What can hang from each mark
zapa: fipa fopak
vilob: fopak
vidam: tarol zapa
bunos: mamebe pagos tarol zapa
mamebe: bunos
fipa: pagos vilob
pagos: fopak vidam
gofez: pagos vilob zapa
tarol: bunos vidam

Each row was made from one small tree. The marks that hang from a mark follow it in brackets, in alphabetical order. Every link used is in the known rows. Write each row's tree.
In the rows, zero is written as 128.
Known rows
fipa{pagos{vidam{zapa}} vilob{fopak}}: [154 159 185 100 127 116 190 148 131 187 110  90 179 117 111 133 117 172
 133 138 127 112 108 126 114 108 123 128 157 150  81 141 168 152  74]
bunos{tarol zapa}: [119 139 121  95  98 124 131 131 124 116 114 118 162 117 180 124 129 136
 145 100 126  86 100 108 110  81 152 140 139 152 113 116 149 139  91]
fipa{pagos{vidam} vilob}: [161 166 153 122 132 129 169 132 108 154 113  90 187 119 141 131 133 167
 134  98 111 113 132 125 115 120 123 119 142 165  76 135 159 151  84]
tarol{bunos{mamebe}}: [126 128 154 155 130 134 120 131 126  95 109 110 160 101 146 127 124 148
 133 127 120 116  80 116  99  91 136 118 144 129 155 122 152 132 109]
tarol{bunos{mamebe zapa{fipa}}}: [117 133 138 148 121 128 128 121 139  95 117 109 141 107 160 131 105 135
 139 104 127  99  44 109 104  66 115 118 130 130 167 131 155 128  99]
mamebe{bunos{tarol{vidam} zapa{fopak}}}: [146 153 125 164  87 118 136 122 115  49 125 140 169 134 132 121 115 142
 133 100 140  74   4 105 111  67 174 148 187 134 130 109 154 135  89]
vidam{tarol{bunos{mamebe}} zapa}: [105 120 170 163 116 125 123 137 125 122 104 144 162 100 163 130 121 147
 133 132 132 107  69 119 107  68 122 106 136 113 145 122 163 143  98]
pagos{fopak vidam{zapa{fipa}}}: [117 136 109 109 127 110 184 132 117 188 129 130 121 112 144 134  79 148
 131  95 124 118  35 112 118  73 139 117 139 122 123 127 167 137  91]
gofez{pagos zapa{fopak}}: [152 139 117 163  95 126 152 114 139  76  98 137 164 113  92 132 146 127
 135 104 133  97 108 107 118  86 194 128 175 139 124 108 160 127 105]
pagos{fopak vidam{tarol}}: [121 141  99 138 117 122 157 142  83 160 125 138 145 109 191 132 100 137
 140  78 121 105  73 119 116  88 146 117 144 142  86 117 156 143 102]
pagos{fopak vidam{tarol zapa{fipa}}}: [105 134 111 133 119 109 172 132 105 184 129 148 130 110 172 137  78 132
 134  84 129 108  41 116 119  66 130 106 139 124 111 127 167 144  89]
bunos{pagos{vidam} tarol zapa{fopak}}: [114 149 111 114  78 113 168 138  70  76 128 118 181 124 188 124 110 129
 140  55 124  73  76 110 112  74 176 143 175 143 136 117 162 133  77]
gofez{pagos}: [139 153 128 123 120 134 148 123 139  98 105 115 148 114 135 138 136 137
 139 114 123 116 139 114 110  99 166 113 149 133 118 107 153 137 110]
pagos{vidam{tarol zapa{fopak}}}: [106 130 122 165 107 118 164 141 101 155 113 165 141 105 153 135 106 156
 128  90 134 100  81 120 117  80 154 115 166 115 116 116 173 153  86]
tarol{vidam{zapa{fipa fopak}}}: [124 133 136 174 113 108 156 110 136 118 120 140 137 121  89 127  83 147
 127 125 134 102  31 110 106  73 149 116 174 102 147 121 165 138  79]
bunos{mamebe zapa{fipa{vilob} fopak}}: [118 150 120 150 103 127 161 114 133 115 124  98 129 126 136 121  74 115
 138  93 124  68  70 106 101  91 126 127 154 150 134 144 151 128  82]
bunos{mamebe pagos zapa{fipa}}: [106 142 113 108 107 120 167 122 125  66 133  89 150 122 177 122  69 110
 141  89 122  79 103 109 101  88 112 111 133 128 182 133 143 117  88]
fipa{pagos{fopak vidam{tarol}} vilob}: [156 167 142 129 122 124 168 134  80 178 118  96 192 125 173 127 111 148
 142  88 111 101 101 125 120  99 122 121 135 179  60 133 158 148  84]
tarol{vidam{zapa{fipa}}}: [125 137 143 142 121 109 149 115 143 113 122 138 140 117 102 131  93 156
 130 127 130 112  51 114 107  80 132 108 149  97 136 125 159 142  83]
gofez{pagos vilob}: [143 152 138 124 123 135 148 130 150  78 101 126 179 119 127 143 154 117
 134  93 125 112 174 113 114  97 169 109 128 125 103 115 155 130 115]
bunos{tarol}: [124 129 130 122 113 126 139 128 123 115 114 128 171 110 159 124 135 131
 137 116 121 104 131 110 106 100 163 133 152 147 116 116 153 141  97]
pagos{fopak vidam{tarol{bunos{zapa}}}}: [121 145 116 145 108 123 132 143  83 148 121 135 145 106 206 136 114 150
 145  68 126 101  16 119 120  55 137 122 133 149 101 116 161 145  99]
pagos{vidam{zapa{fopak}}}: [117 134 120 139 118 118 176 139 116 143 113 141 132 108 126 131 110 166
 125  97 129 111  75 116 114  87 157 124 169 113 130 117 172 148  88]
pagos{fopak}: [135 139 109 127 129 129 156 132 121 154 118 111 144 109 151 117  96 131
 139 114 113 112  89 110 105  89 148 126 140 150 117 111 148 134 106]
mamebe{bunos{zapa{fopak}}}: [144 150 114 167 106 133 155 130 142  92 116 134 141 113 129 119 111 139
 128  95 137  89  42 107 109  68 151 143 164 140 152 107 154 138  97]
fipa{pagos{fopak vidam{zapa}} vilob}: [157 164 151  83 133 117 189 139 101 191 114  86 182 128 139 125 108 174
 134 111 112 113  82 123 120  93 122 124 140 160  78 136 165 144  80]
tarol{bunos{mamebe} vidam{zapa{fopak}}}: [129 127 167 189 114 114 130 124 112  65 108 120 166 119 106 127 105 172
 130 144 133 105   5 113 101  69 148 119 182  91 160 120 164 131  93]

Write each row's tree
[102 137 120  87 103 122 137 132 117  79 119  99 166 123 192 122 117 134
 149 109 122  73 115 108 107  96 139 135 139 139 131 124 143 125  98]  bunos{mamebe tarol zapa}
[137 158 130 112 119 132 159 138 131  76 107 131 173 119 140 153 159 132
 132  73 127 115 162 116 120 105 174 101 137 114  84 118 162 135 114]  gofez{pagos{vidam} vilob}
[136 142 113 177 138 117 190 121 116 142 121 109 161 116 129 131  95 138
 126  87 124 106  94 110 110  89 141 120 166 141 144 123 174 141  85]  zapa{fipa{pagos{vidam}} fopak}
[130 133 148 141 122 128 144 133  94  80 120  88 183 111 169 118  96 125
 139 113 113 112  56 110  97  74 139 120 151 134 168 123 149 117 106]  tarol{bunos{mamebe pagos{fopak}}}
[149 146 140 146 106 120 131 122 121  52 124 145 181 124 129 125 130 141
 130 119 133 103  45 112 109  97 169 129 173 129 122 111 150 137 100]  mamebe{bunos{tarol{vidam}}}
[145 129 123 148 120 118 158 112 154 116 110 121 175 107 109 128 124 125
 131 106 125 106 131 110 119  86 129 120 130 151 140 123 157 130  91]  gofez{zapa{fipa{pagos}}}
[129 145 139 138 104 122 172 141 104  80 128 155 175 111 156 131 110 138
 121  83 136 108  65 120 116  82 140 107 158 114 154 117 160 143  90]  mamebe{bunos{pagos{vidam{tarol zapa}}}}
[166 168 137 106 131 126 177 132  92 174 119  79 187 127 152 125 111 156
 139  96 107 111 103 121 117 107 128 124 140 177  67 135 158 142  88]  fipa{pagos{fopak vidam} vilob}
[101 125 137 157 116 116 150 123 144 164 118 162 135 102 145 133  93 123
 130 116 134 106  98 115 109  70 122 104 130 121 139 123 163 151  83]  vidam{tarol zapa{fipa}}
[113 137 174 151 106 118 158 125 156 195 118 153 133 102 121 131  85 118
 130 130 137  99  79 120 106  74 120 113 144 138 106 146 163 154  73]  vidam{tarol zapa{fipa{vilob{fopak}}}}
[142 152 118 132 134 121 168 142  84 163 118 108 183 119 185 130 107 151
 142  90 117 108 107 121 118  91 126 117 136 158  95 113 160 142  95]  fipa{pagos{fopak vidam{tarol}}}
[117 137 144 172 105 134 107 132 122 121 107 148 155  96 185 129 130 139
 141  97 132  99  69 118 112  54 127 121 126 146 127 114 157 155  96]  vidam{tarol{bunos{zapa}}}
[121 139 148 128 106 129 133 137 112  47 114  91 173 111 177 123 112 138
 140 104 121  96  68 113 101  69 123 122 139 131 178 125 149 125  97]  tarol{bunos{mamebe pagos zapa}}
[132 146 112 149 137 115 175 125 102 178 128 112 164 117 177 134  87 126
 138  83 121 108  87 115 117  86 120 109 129 151 118 124 165 139  90]  zapa{fipa{pagos{fopak vidam{tarol}}}}
[125 141 157 113 117 113 185 136 146 193 123 128 128 107 110 139  95 149
 127 117 133 113  66 121 112  95 135 118 155 126 101 148 168 150  78]  pagos{vidam{zapa{fipa{vilob{fopak}}}}}
[117 143 140 116 106 124 143 142  92  52 121  94 170 113 185 132 117 155
 140  85 122 100  55 117 107  75 127 117 144 122 158 127 155 127  97]  tarol{bunos{mamebe pagos{vidam} zapa}}
[127 157 131 132 111 129 147 137 116  86 107 153 180 117 161 155 154 120
 136  66 131 105 158 121 124 101 167  95 134 116  73 119 163 140 113]  gofez{pagos{vidam{tarol}} vilob}
[145 156 134 127  94 120 125 125 124  41 124 138 176 128 149 126 125 148
 136 104 138  86  29 110 113  79 159 138 161 136 122 112 147 136  93]  mamebe{bunos{tarol{vidam} zapa}}
[111 138 118  76 118 113 192 145  82 105 130  89 172 124 174 124  70 143
 139 103 114 102  82 113 108  99 134 111 152 108 152 127 152 114  96]  bunos{mamebe pagos{fopak vidam{zapa}}}
[136 148 127 120 102 128 137 133 138  84 121 138 166 117 164 123 131 135
 133  98 134  90  64 108 113  77 152 142 147 148 135 113 151 138  98]  mamebe{bunos{tarol zapa}}
[172 166 150 120 133 130 168 127 114 169 113  74 192 125 142 115 104 144
 140 117 104 107 119 116 108  95 121 130 134 184  85 131 151 138  86]  fipa{pagos{fopak} vilob}
[144 146 160 159 126 117 187 114 140 169 112 111 163 121  98 119  91 140
 125 121 124 102  88 112 108  75 127 125 158 150 132 138 172 144  68]  vidam{zapa{fipa{pagos vilob} fopak}}
[118 144 117 126  81 118 158 129  93  78 123 116 184 123 176 112 108 117
 141  82 125  73 100 104 107  66 171 144 170 151 153 114 155 128  78]  bunos{pagos tarol zapa{fopak}}
[135 150 126 156 105 127 163 138 101  74 128 147 179 110 166 130 112 126
 125  72 130 107  81 120 113  95 148 113 161 128 147 115 154 143  97]  mamebe{bunos{pagos{vidam{tarol}}}}
[108 141 118 110  85 116 159 132  84  49 125  96 190 133 187 111  92 111
 147  90 122  59 100 103 102  86 160 138 172 137 162 121 149 114  86]  bunos{mamebe pagos tarol zapa{fopak}}
[155 153 146 182 126 125 176 106 131 156 117 102 169 123 106 120  93 117
 128 106 117  99 110 110 104  90 135 127 161 169 122 137 166 142  73]  zapa{fipa{pagos vilob} fopak}
[141 148 127  97 140 115 188 141 105 179 115  93 174 121 157 128 103 178
 136 112 119 119  96 117 120  81 125 121 137 139 112 116 167 137  93]  fipa{pagos{fopak vidam{zapa}}}
[132 139 138 168 111 113 150 120 125 104 112 139 149 121  95 124  98 165
 130 136 131 101  47 112 106  76 156 123 177 103 134 112 162 141  86]  tarol{vidam{zapa{fopak}}}
[137 148 108 177 111 129 161 119 152  96 126 139 128 116 123 123  92 123
 124  87 139  91  30 103 108  60 143 136 160 139 167 118 159 134  92]  mamebe{bunos{zapa{fipa fopak}}}
[129 135 137 135 120 124 156 141  78  80 124  88 181 112 183 126 102 140
 137  93 115 114  41 114 105  79 144 115 154 126 158 126 156 118 106]  tarol{bunos{mamebe pagos{fopak vidam}}}
